Each row was made from one path, in order. Every step used is in the known rows, and no mark comes twice. Write each row's path.
Known rows:
d > l > p > x: [ -5  14 -18  30 -39   6   2  -5   6  -6 -11  10   7  -8   8  -6   7   9
   2  -2  -1  16 -15 -11]
d > l > p: [ -1  10   3  11 -35   4   1   1   6   6  -8   5   1   0  -2  -4  27  -5
 -12  -5   6  13 -18  -2]
a > x > p: [ -3   9  16  16 -10   5   4  -3   1  15 -10  -4   6 -17   1 -10   1   3
   8 -16  -5   9  -1  -1]
q > f > l > p > k: [ -2  11 -48  26   7   0  17 -18   3  -2  -7   0 -21  -1  -3  10  52  -2
  -5  15   7  15  -9 -19]
f > q > n > k > p > x > a: [ 27  12 -22  36 -11  -1  50 -21  31  24  13  -9  -3 -39   4 -16 -40  17
  17  37 -17  11  24 -16]
f > q > n > k > p > l > d: [ 24  19  -1   6  -5   0  29   1  10   3  11   3 -31 -27  -4 -28 -22 -13
  10  10   7   3   2 -10]
n > q > f > l > d: [  9   3 -17  -5  -2   1 -19  11  18  -9  -1   1 -17 -21 -24 -12  38  -7
   7   5  13   6  -7 -18]
a > x > p > k > n > q: [-17  25  18  26 -14  10  17 -15  18   5   8 -18  -1 -18 -21 -20 -16   2
 -15   5  14  -1 -16 -15]
k > n: [-11  10 -10   0 -17   4   7  -1   6   1  21  -2 -16   8  -9 -11  -6  -1
   7   1   4  -2  -1   1]
p > k: [-10   7   0  10  14  -3  14 -13   4  -7  -3  -5   2   0  -3   4 -17   6
 -16  12   6  -4  -8  -7]
n > q > f > l: [ 14   1 -20   8  -2   4  -9  -2  12  -7   7  -4  -4 -11 -18   4  49   0
  -7   8  14   8 -10 -19]
l > d: [ -6   2   2 -12  -1  -3  -9  11   6   0  -8   6 -12 -10  -8 -17  -8  -6
  12  -4  -1  -2   4   1]
x > p > l > d: [ -1  11  -9  -1 -18   4   1   4   6  20 -15   8 -12 -18   0 -20 -24 -15
  -8 -19  18  -2 -14  -7]
a > x > p > k: [-14  15  14  26   7   2  18 -14   4  10 -12  -8   9 -17  -3  -5 -15   7
  -8  -4   2   5 -10  -9]
k > p: [  0   4  -4  20 -13   4   7  -7 -12  32   6  -5 -10   2   2  -4  -3   0
   1  -1  -3   5   4   4]
n > k > p > x: [-16  12 -10  42   1   3  29 -10   0  10  -3  -3  -4 -18  10   0 -21  15
   6  14  -1  14  11  -8]
q > n > k > p > x: [ -6  16 -12  37 -25   3  30 -15   9 -10  19  -1 -12 -16   1  -9 -10  12
  16  15  -3  21  12  -6]
q > n > k > p > l > d > y: [  8  22   1  -2 -25  -2  27   5  26  -9   8   8 -29 -12 -22 -35 -27 -17
  13  -7  23  17  -6 -11]
n > k > p > l > d > y: [ -4  19   4   3  -1  -2  24  11  17  12 -13   4 -22 -14 -14 -26 -41 -15
   4  -9  25  10  -6 -13]
d > l > p > k: [ -9  16   1  22 -23   2  13 -11  10  -5 -10   0   4   0  -5   1  12   1
 -25   6  12   8 -26  -9]
k > p > l > d: [  2  12 -19   9 -21   7  -1   2  -5  21  -3   6 -23  -9  -4 -19 -27  -7
   1 -14   8  -1 -12  -4]
a > x: [  0   6  11   7   6   3  -4   2   0 -12  -4   0   6 -10  -3  -5   0  11
  19  -9 -10   7  -2  -5]
d > l: [  0   7  16   3 -26   2  -4   4   9  -5   5   2  13   0 -10   1   7   4
 -14  -8  11   4 -22  -2]
x > p: [ -2   3   6   8 -16   2   8  -3   0  28  -6  -2   0  -8   5  -5   1  -9
 -10  -7   6   5   2   2]
f > q > n: [ 33   4   2  -7  -7  -4  10  -3   3  -8  20   2  -8  -8   0 -17   5  -8
  16  11 -10  -2  12  -2]
q > f > l > p > k > n: [-12  21 -56  26  -9   4  25 -17  10  -3  14  -1 -36   7 -13  -1  43  -2
  -1  15  10  13 -10 -19]
p > k > n > q > f: [-21  12 -13  18  -6   3   5 -17  14 -15  29 -10  -7   3 -21  -4   4   4
  -6  25  18  -2  -6 -19]

Which path is each row?
[  5   5 -51  28 -19   4  18 -15  23  21 -18  -1   3 -21  10  -7 -21  15
   9  17 -17  10  10 -15] -> l > p > x > a
[ -6  24 -40  19  -7   6  34 -14  15  -1   4  -8 -37   5 -12  -7  19  -6
 -13  11  13   3 -17 -12] -> f > l > p > k > n
[  5  11 -33  27   4   4   9 -18  11  -6  -7  -8 -14 -11 -11   4  54  -4
 -19  22  17  12 -15 -26] -> n > q > f > l > p > k
[ 22   7  18  -3  16  -7  28   0  17 -18  13  -2  -8 -19  -1 -10   6  -7
   8  23  -2   4  14  -5] -> f > q > n > k
[-24  15  -5  26 -22   5  14 -21  14  13  23 -11  -7  -4 -18  -8   5  -6
 -17  17  23   3  -5 -18] -> x > p > k > n > q > f
[  2   7  12  -1  -6  -4  20  -2  18 -31  15  -1  -9 -10  -9  -1  11  -1
   4  14   5  13   4  -1] -> q > n > k
[  5  15  -3 -10 -20  -1   8  11  16  19 -19  10 -11 -13 -10 -33 -34 -22
  -3 -26  27   2 -12 -12] -> x > p > l > d > y
[-12  18 -26   5  -4   3   4  -2  30 -16  18  -6 -29 -13 -39 -17  19  -4
   0  17  23   1 -15 -25] -> p > k > n > q > f > l > d
[ -9   5 -10   8 -21   6  -7  -4   9  -8  32  -3  -9   3 -19  -9  19  -3
   8  14  12   4   2 -12] -> k > n > q > f
[-14  19 -13  18 -12   7  18 -15  14  -3   8 -14 -18   0 -12 -16   4 -10
 -20  23  15  -2 -10 -14] -> l > p > k > n > q
[-21  17 -12  11  -2   1  21 -13  10  -9  19  -8 -13  10 -15  -6 -21   3
  -7  13   9  -7  -8  -6] -> p > k > n
[  3   5 -39  39 -26   6  20 -19  14  44   0  -7   4 -19   4  -6 -45  24
   9  14 -15   7  10 -11] -> k > p > x > a
[  0  25 -28  18 -11   9  26 -12  22  -5   5 -16 -28  -5 -21 -12  23 -11
 -28  19  21   1 -24 -20] -> f > l > p > k > n > q
[-20  21  -8  31 -44   8   6 -15  20 -10  23  -5  -6   4 -22  -8  32  -3
 -19  20  25  12 -25 -21] -> d > l > p > k > n > q > f
[-24  26   5  26 -11   6  26 -15  11  10   9 -11  -7  -9 -13 -16 -21   6
  -1  -3   6   2 -10  -9] -> a > x > p > k > n
[-14  16   3  10  -5   5  14 -12  20 -14  19 -16  -7   0 -23 -10 -17  -2
 -21  19  19 -10 -15 -14] -> p > k > n > q
[-20  26  -7  23 -38   6  22 -12  14  -3  12  -3 -11   9 -13 -10   6  -1
 -21   7  16   6 -27  -9] -> d > l > p > k > n
[  9  13 -52  27 -11   6  14  -6   5  -2 -18   4 -17 -11   8  -4  24   5
   6   2  -3  14  -6 -16] -> f > l > p > x
[ -7  17 -29  18  -3   5  13 -15  23 -15  26 -12 -18  -2 -32  -1  26   5
 -15  21  24   0 -20 -26] -> p > k > n > q > f > l
[  5  15 -40  17 -28  10   3  -3  14   2  17  -5 -32  -3 -18 -10  63 -12
   0  12  14  15  -7 -19] -> k > n > q > f > l > p
[  9   5 -45  15  -8   3   2  -5   0   7  -3   6 -23  -1   1   5  62  -7
  10   2   2  20  -1 -13] -> q > f > l > p
[ -3  14  -7  25   2   6  29  -8   1  10  -2  -4 -12 -10   2   4 -17  -1
 -17   2  20   8 -14  -9] -> n > k > p > l
[ -8  21 -23  26 -19   7  22 -18  21  12  20 -14 -17 -10 -26  -6  29  -6
 -24  15  30   5 -18 -23] -> x > p > k > n > q > f > l
[  5  10 -14  11 -19   7  11  -7  -1  18  -8   2  -1  -8   6  -3 -15 -10
 -22 -14  19  -2 -19  -8] -> x > p > l
[ -1   4  10 -22   2  -8  -3  19  17   2 -11   9 -11  -4 -16 -31 -21 -15
  20 -11   6   3   5  -4] -> l > d > y
[-19  16 -27  25 -13   6  10 -20  10  -4  18  -7 -19   5 -14  -9  25  -7
  -5  26  12   7  -3 -20] -> l > p > k > n > q > f
[ 15   5 -32  16 -12   6  -6  -3   8   0  -4  -2 -17 -11  -9   0  67 -10
  -4  10  11  16  -7 -19] -> n > q > f > l > p
[  2  19  -7   8 -29   3  20  -1  16 -10  13   4 -31 -19 -12 -22 -15 -10
   6   1  15  12  -8  -6] -> q > n > k > p > l > d
[-10   7  12  24   8   1  25  -4   1  21   1  -8 -10 -10   2   2  -4   0
  -8  11   6  12   6   1] -> n > k > p
[  5  11 -35  33 -46   7  14 -11  30  15 -14   2  17 -23   0  -5 -16  19
  -3  10  -5  14 -11 -17] -> d > l > p > x > a
